Each row was made from one small tree. The marks that hang from a mark follow it in brackets, in alphabetical order. Every link used is in the known rows. Write each row's tree.
In the rows, zero is written as 128.
Known rows
E[S Y[U]]: [145 102 124 131 110 128 143 124 152 135 125 160 159 138 151 112 179 150
 161 117 117 146 113 135  75 129 109 126 166 125 116 109 120 103 104 120
  95 101 128 118 130  83 138 127 121 133 150 125 140 150 141 125]
Y[E]: [127 107 119 139 129 122 121 106 133 147 153 145 138 115 135 113 141 119
 129 108  95 158 167 147 119 135 117 159 158 108 105 102 123 111  93 112
 109 111 121 124 158  94 120 109 122 143 126 138 145 158 149 125]
P[T[Y[E]]]: [132  87 110 136 106 103 114  63 130 158 162 173 111 120 159 118 123 128
  71 102 102 168 128 160 117 121  91 166 127 116 161 112 118  91 113  93
  83 138 114 146 154  85  99 151  71 177 138 166 139 204 148 134]
P[T[Y[U]]]: [131  79 101 118  85  97 118  80 141 151 152 189 118 135 154 118 116 139
  75 114 101 156 118 149 108 140  60 157 120 147 163 110 122 102 109 114
  89 137 111 133 142  84 103 152  55 190 147 159 140 197 139 145]
Y[E T U[X]]: [102  79 100 134  96 123 142  99 172 120 137 164 128 131 131 126 156 121
 134 104 108 143 152 147 105 157  83 173 172 126 118  92 143 137  89 131
  95 104 111 105 185  99  79 126 102 158 130 150 162 178 167 162]
T[Y[E[S X]]]: [107 120 117 143  84 105 148  56 141 147 126 155 113 133 166 114 160 129
  95  94 110 162 107 130  87 135 121 165 166 102 127  87 118 116 106  87
  97 139  93 138 141  82  92 164 119 185 179 142 144 192 143 139]
Y[E[X] T]: [124 107  98 146  78 109 150  90 164 115 129 134 127 119 129 123 172 132
  99  96 123 123 138 142 105 146 131 174 173 121 133 116 145 131 109 104
  86 105 114 116 162  92 100 115 111 152 135 154 134 174 150 154]
T[Y[U[S[E]]]]: [ 95 113 114  86  84 107 164  50 146 154 178 173 123 144 145  95 130 115
 100 142  78 126 127 150  81 141 107 140 141 110  92  82 101 128 112 104
 101 147  94 124  84 105 118 144 100 185 179 162 140 162 155 112]
U[X[E F]]: [ 94 127 149 147 187 147 173 117 173 168 139 129  96 166 153  87 167 127
 102 130  87 168 160 111 109 151 136 159 213  99  75  78 131 141  79  93
 129 135 113  79 171  63  54 126 112 122 128 157 150 151 157 140]
E[Y]: [153 120 117 135 142 133 129 122 157 130 154 125 162 126 136 120 170 152
 143 119 125 128 139 142 111 119 141 140 164 106 131 137 147 107 111  98
 116  96 144 107 133  97 134  99 110  95 126 134 142 143 127 108]
X[B E[Y] F]: [134 116 132 125 187 107 141 107 160 163 152 161 112 142 161  61 174 144
  90 120  94 194 150 117 110 133 147 159 196 103  77 109 134 102  79  70
  94 109 137  77 152  63  68 121 114  89 126 171 137 148 168 108]
U[X Y]: [125 140 136 148 163 155 148 126 179 145 146 110 132 153 133 146 150 142
 155 109 125 137 154 103 144 137 124 157 175 110 122 114 147 125  98 108
 164 117 157 118 143  99  97 105 105 110 132 141 181 140 132 120]
F[X[U[S]]]: [110 128 113 164 134 149 167 111 150 183 159 135 145 172 159  81 128 155
 152 146  91 122 124 143  97 144 187 101 171 117  73 123  97 145 106  82
  97 113 132  95  76  99  94 128 112 132 143 160 135 123 138 114]
E[S[U] X]: [133 142 151 157 106 143 191  95 144 141 118 123  99 155 171 128 167 159
 150 112 107 115  92 105  92 117 161 127 158 101 104 115 133 128 110 118
 121 135 130 110  93  68 123 129 129 172 160 132 156 161 130 133]
X[E[S Y] F U]: [140 128 166 169 151 158 204 109 174 188 125 161 114 173 170  47 205 153
 127 134  98 193 115 113  54 128 172 135 192 106  73  89  90 101 105  76
  80 114 138  80 133  49  99 151 113  95 155 154 139 129 149 127]
X[B F]: [112  97 132 100 166  84 144 119 131 151 145 151 127 142 170  86 139 141
  88 114  77 177 149 112 136 141 117 155 145 114  86 112 120 113  64  95
 134 140 133 107 149  76  70 125  95 121 121 169 131 166 155 129]
U[S[E] Y]: [125 151 143 114 132 146 176 100 162 158 172 117 137 153 127 106 152 125
 140 136 102 114 148 125 109 128 160 131 160 105  83 103 102 118 127 100
 141 129 150 145  75 100 141 103 118 128 149 161 150 129 147  95]
Y[E[S X[F U]]]: [114 111 140 152 109 123 224  98 143 164  95 174  92 174 178  87 181 143
 109 110  83 195 123  94  73 154 129 165 183  88  69  71  76 114  96  86
 104 125 109  95 144  45  70 157 116 155 162 161 141 158 138 152]
Y[E[S[U]] T]: [134  99 155 160  87 141 166  84 142 139 132 138 117 116 160 110 165 137
 154 100 108 119 109 150  86 103 150 129 123 124 119 110 124 105 110 128
  75 128 140 140 132  81 135 135 118 168 145 141 144 182 160 149]
F[X[E[S] U]]: [111 153 150 203 134 162 164 107 159 204 138 146 115 169 157  43 148 161
 148 140  72 172 107 131  58 139 201  95 194 141  67 117  93 124 100  96
  70 123 131 106 113  86 108 152 130 139 156 146 138 132 164 133]
E[X Y]: [149 139 106 146 124 128 155 114 168 116 133 127 135 142 140 138 187 162
 124 108 138 120 127 121 108 132 145 152 198  93 127 134 156 125 117  88
 117  88 131  87 121  84 116  99 118 106 134 134 145 144 116 112]
T[Y[U[S]]]: [103  91  96 108  96 108 130  80 146 159 162 164 149 134 151 101 127 108
 106 128 100 125 140 152 106 155  89 148 139 128 124  82 115 131 102 100
  95 137  96 119 105  94  96 139  96 182 174 149 140 164 144 122]
F[X[E[Y[T]] U]]: [142 140 114 204 124 157 154 100 203 165 157 149 129 150 133  63 171 182
 133 133 124 140 118 148  60 126 209 114 193 145 105 152 135 126 119  78
  43  79 153  80 136 102  99 128 108  79 130 156 129 128 153 122]
F[X[E U]]: [113 150 126 198 146 152 142 104 167 193 157 152 109 163 140  55 126 158
 134 140  76 170 142 130  82 148 193 118 193 137  69 124 111 130  98  88
  79 109 134  84 126  98  95 128 119 123 137 153 141 125 149 122]
Y[T U]: [126  85 105 126  79 109 131 119 163 120 137 148 155 121 125 109 147 136
 121 114 113 121 141 151  97 150  97 147 130 165 137 118 140 125  99 134
  87 112 128 122 156 102 122 118  88 149 132 146 130 169 153 159]
U[X Y[E]]: [122 123 130 149 159 150 137 111 170 148 147 135 116 141 133 149 151 123
 160  96 117 164 175 114 142 141 111 172 189  93 109  92 135 111  92 107
 149 104 144 120 164  96  85 110 120 122 131 141 187 149 142 119]
U[S]: [117 116 120 123 137 138 144 120 141 157 154 110 165 139 145 101 151 117
 132 133 104 102 142 150 121 137 149 133 156 111 105 104 120 137 111  99
 116 128 124 119  98  93 119 104 113 144 142 150 132 141 146 117]
T[Y[E]]: [116 103 113 131 116 101 109  65 132 154 167 159 128 102 147 116 128 119
 100 102  99 169 155 149 116 131 103 166 135 110 132 100 123 105  96  97
 103 131 107 129 160 105 102 137 101 159 149 143 145 180 145 129]

Which tree is each row?
[135 109 136 139 114 141 209 125 191 164 131 135 146 163 151  82 173 138
 121 122 128 128 142 112 106 145 144 147 131 137 105  97  91 118 116  75
 112 120 163 119 118  71  86 129  71 105 150 184 137 136 136 136] => X[F U[S Y[T]]]
[132 164 132 205 152 161 144 112 184 200 164 148 107 162 128  77 129 160
 153 126  97 178 154 106  96 148 186 120 190 150  76 123 109 112 106  84
  97  98 161 103 124  99  96 128 119 102 140 150 161 112 143 111] => F[X[E U[Y]]]
[105 146 177 157 180 166 189 123 184 177 121 122  98 181 157  90 186 130
 135 113 106 177 136  83  98 139 143 145 212 113  73  71 111 115  85  90
 140 144 143 122 162  51  70 147 127 118 151 156 159 146 162 138] => U[X[E[S] F] Y]
[ 87 133 133 156 167 168 157 103 173 180 161 106 125 166 149  78 165 106
 128 145  96 116 144 142 108 150 172 147 224  97  81  85 138 161 104  83
 109 131 113  82 112  84  77 112 129 140 151 161 157 131 172 123] => U[S X[E]]
[125 123 129 133 114 101 144  92 147 151 125 157 110 144 155 111 163 130
 128  77 106 185 125  98 122 145 131 177 181 107  97  98 117  93  88  95
 118 114 136 136 133  80  86 137 137 154 158 158 172 164 162 127] => U[Y[E[S X[B]]]]
[109 124 146 104 121 115 189  77 146 183 173 169 116 174 165  50 148 133
 118 158  51 146 119 143  99 142 178 141 152  88  51 114  92 133 108  93
 110 144 135  87  51 106 103 120  94 136 157 197 157 126 174 103] => X[B U[S[E]]]
[121 101 115 143  70 107 157  53 135 150 124 169  95 147 178 119 158 138
  70  96 110 164  79 139  88 126 108 167 161 109 155 103 111 100 121  85
  81 144  98 151 137  63  88 173  89 202 164 166 137 211 150 151] => P[T[Y[E[S X]]]]
[134 140 123 104 125  98 173  75 160 118 157 158 101 153 152 108 181 169
 101 121  97 150 110 121 100 127 165 157 196  76  87 144 148 119 109  90
 122 109 136  83  93 100 105 107 117 108 141 168 157 149 153  95] => S[E[X[B] Y]]
[111  79  95 111 106 120 131 103 133 155 150 169 146 132 141 109 135  92
 138 119  91 143 169 154 106 162  92 161 167 108  82  65  99 123  97 113
  88 105  97 113 127  87 105 118 134 178 151 147 143 151 155 124] => Y[E U[S]]
[150 127 125 166 122 143 128 109 191 138 159 119 151 120 120  82 200 145
 116 119 141 118 133 159  84 120 172 144 179 141 139 137 161 118 122  91
  63  96 147 104 154  90 127 107 107  92 127 145 130 148 161 128] => X[E[Y[T]]]
[125 113 134 112 143  99 189 111 150 133 106 151 115 168 189  93 202 166
  98 101 113 167  93  97  97 130 141 153 193  85  91 113 126 107  84  72
 116 119 131  99 125  51  69 143 118 112 147 164 131 168 144 126] => E[S X[B F] Y]
[111 118 136 145 138 130 151  91 158 212 168 165 118 166 163  25 155 113
 110 144  66 168 136 145 107 161 180 157 176 116  60  98 107 133  98  74
  77 130 129  65  85  87  75 125 106 134 158 189 162 121 181 115] => X[B E U[S]]
[122  80  77 124  62  89 133  51 142 138 136 213  83 136 153 138 127 132
  58  94 107 176 124 133 103 156  52 191 162 118 148  87 117 106 111 100
  77 117  85 121 158  71  74 157  80 210 157 164 148 204 139 149] => P[T[Y[E[X] U]]]
[ 86 118 145 125 195 120 159 106 161 172 147 150  88 170 166  66 154 131
  82 125  72 194 153 104 126 154 135 167 207  98  61  89 137 134  63  83
 125 144 124  72 166  67  28 131 108 121 129 178 161 154 182 132] => U[X[B E F]]
[133 103 109 117 101  95 151 103 155 128 116 184 128 160 169 105 187 159
 125 100 112 162  94 111  88 147 118 156 195 110 102 115 137 113  90 105
  99  99 118  92 117  77  93 136 130 143 161 150 154 161 155 125] => E[S X[B] Y[U]]
[118 131 141 150 199 157 178 113 186 153 139 133 106 166 155  95 194 145
 116 126 113 165 152 110  94 134 146 160 230  82  85  91 148 127  90  72
 116 107 131  65 166  59  58 121 119  85 126 152 150 141 147 119] => U[X[E[Y] F]]
[122  63 114 127  70 101 130  62 126 159 136 207 111 135 168 107 132 125
  93 100  90 185 101 155  84 130  58 155 131 132 147  84  91  83 104 117
  62 140  97 159 154  72 108 179  84 211 163 161 136 209 164 152] => P[T[Y[E[S] U]]]
[155 132 170 163  96 153 169 108 173 138 131 113 130 130 146 130 167 160
 174  97 137 103 103 115 100  98 157 117 105 152 140 132 130  98 119 127
 111 128 181 162 114  83 147 130 103 140 149 140 155 160 142 138] => E[S[U[Y[T]]]]
[113 120 137 134 148 141 182 131 198 123 127 111 129 156 138 131 171 150
 119 103 137 133 148  95 131 138 115 156 162 126 130 110 140 120  93 101
 153 126 161 125 177  76  67 123  79  99 123 164 151 162 140 148] => U[X[F] Y[T]]
[ 99 118 122 149 144 146 140 108 174 161 147 156 105 156 133  96 147 120
 133 129  86 162 160 127  99 169 109 162 211 123  82  79 143 145  86 118
 105 111 107  71 161  87  79 121 121 151 144 147 172 145 166 139] => Y[U[X[E]]]
[146 113 118 144 102 123 124 110 173 132 149 129 147 102 113 126 155 125
 135  85 137 136 163 137 127 132 121 162 136 146 140 114 131  97 109 111
 103 100 157 155 171 102 122 110 103 122 125 149 146 164 149 137] => U[Y[E T]]
[141 131 104 150 112 150 195 102 181 157 134 141 135 174 158 102 198 155
 137 133 127 114 112 127  93 147 175 155 197  78 103 116 120 138 135  66
 101  89 129  57  70  78  95 109 107 107 162 161 155 118 118 105] => E[X[U[S]] Y]
[125 127 145 162 150 141 183 111 162 191 141 159 102 161 152  51 159 137
  99 141  69 196 162 107  89 156 148 154 174 122  68  87  96 118  90  84
  94 128 130  73 151  58  81 131  95 118 143 167 143 129 145 136] => X[E F U]
[121 113 118 111 148  85 161  99 151 144 128 170  87 146 155 124 150 133
  88  80 106 206 169  75 146 158 100 194 184  98  73  84 116  93  71  77
 139 106 134 113 163  61  42 127 119 130 135 171 159 164 143 125] => U[Y[E[X[B F]]]]
[145 115  91 132 107 119 148 110 169 111 123 165 130 145 136 139 175 157
 127 109 132 137 136 117  97 152 105 165 196 107 118 116 150 124 109 107
 106  76 115  80 135  84 107 105 121 129 146 127 150 148 117 119] => E[X Y[U]]
[ 86 109 132 116 176 148 200 124 158 156 135 110 132 178 171 108 163 121
 117 136 101 117 143 120 123 148 131 148 193  79  75  82 118 153  89  85
 144 142 115  93 122  67  53 123 107 130 138 167 140 150 147 128] => U[S X[F]]
[143 122 121 107 115 119 162  97 159 121 161 175 129 137 132 117 162 153
 139 134  94 143 140 137  75 129 115 136 171 106  91 117 123 109 112 126
 105  94 127 105 117 100 147 109 115 119 137 143 148 144 142 102] => S[E[Y[U]]]
[ 75 105 125  75 131 111 179  79 152 151 165 172 108 181 159  90 138 121
 124 151  60 139 127 132 103 160 122 152 193  82  48  88 118 151  85 112
 130 139 112  82  83 100  69 124 114 161 156 185 173 147 187 111] => Y[U[S[E] X[B]]]
[116 155 159 198 147 166 160  95 140 184 150 126  92 152 163  84 133 165
 163 130  82 133 102 123  69 106 204  86 184 129  67 118 120 119  98 108
  79 128 136 120 101  81 122 143 154 161 144 127 138 150 158 122] => F[X[E[S[U]]]]
[123 129 123 145 123 123 212 112 159 151 112 159  99 174 165  96 165 158
  93 123  92 169 134  89 100 159 131 170 172 100  84 100 105 132  98  85
 128 122 124  71 135  56  67 127  86 128 145 160 146 141 116 143] => E[X[F U]]
[113 124 154 141 140 120 123 103 137 182 150 145 127 143 162  39 162 128
 112 121  70 175 116 139  96 134 167 139 171 132  86 110 125 112  81  99
  85 150 133 118 125  84 105 137 126 148 152 162 146 156 195 132] => X[B E[S]]
[153 152 165 142 101 143 190  82 181 128 164 126  97 126 125 136 152 161
 151 116 119 100 129 114 102  97 163 126 111 130 113 136 133 107 129 132
 121 124 177 146 103 104 157 105  93 124 135 151 162 155 142 116] => S[E U[Y[T]]]
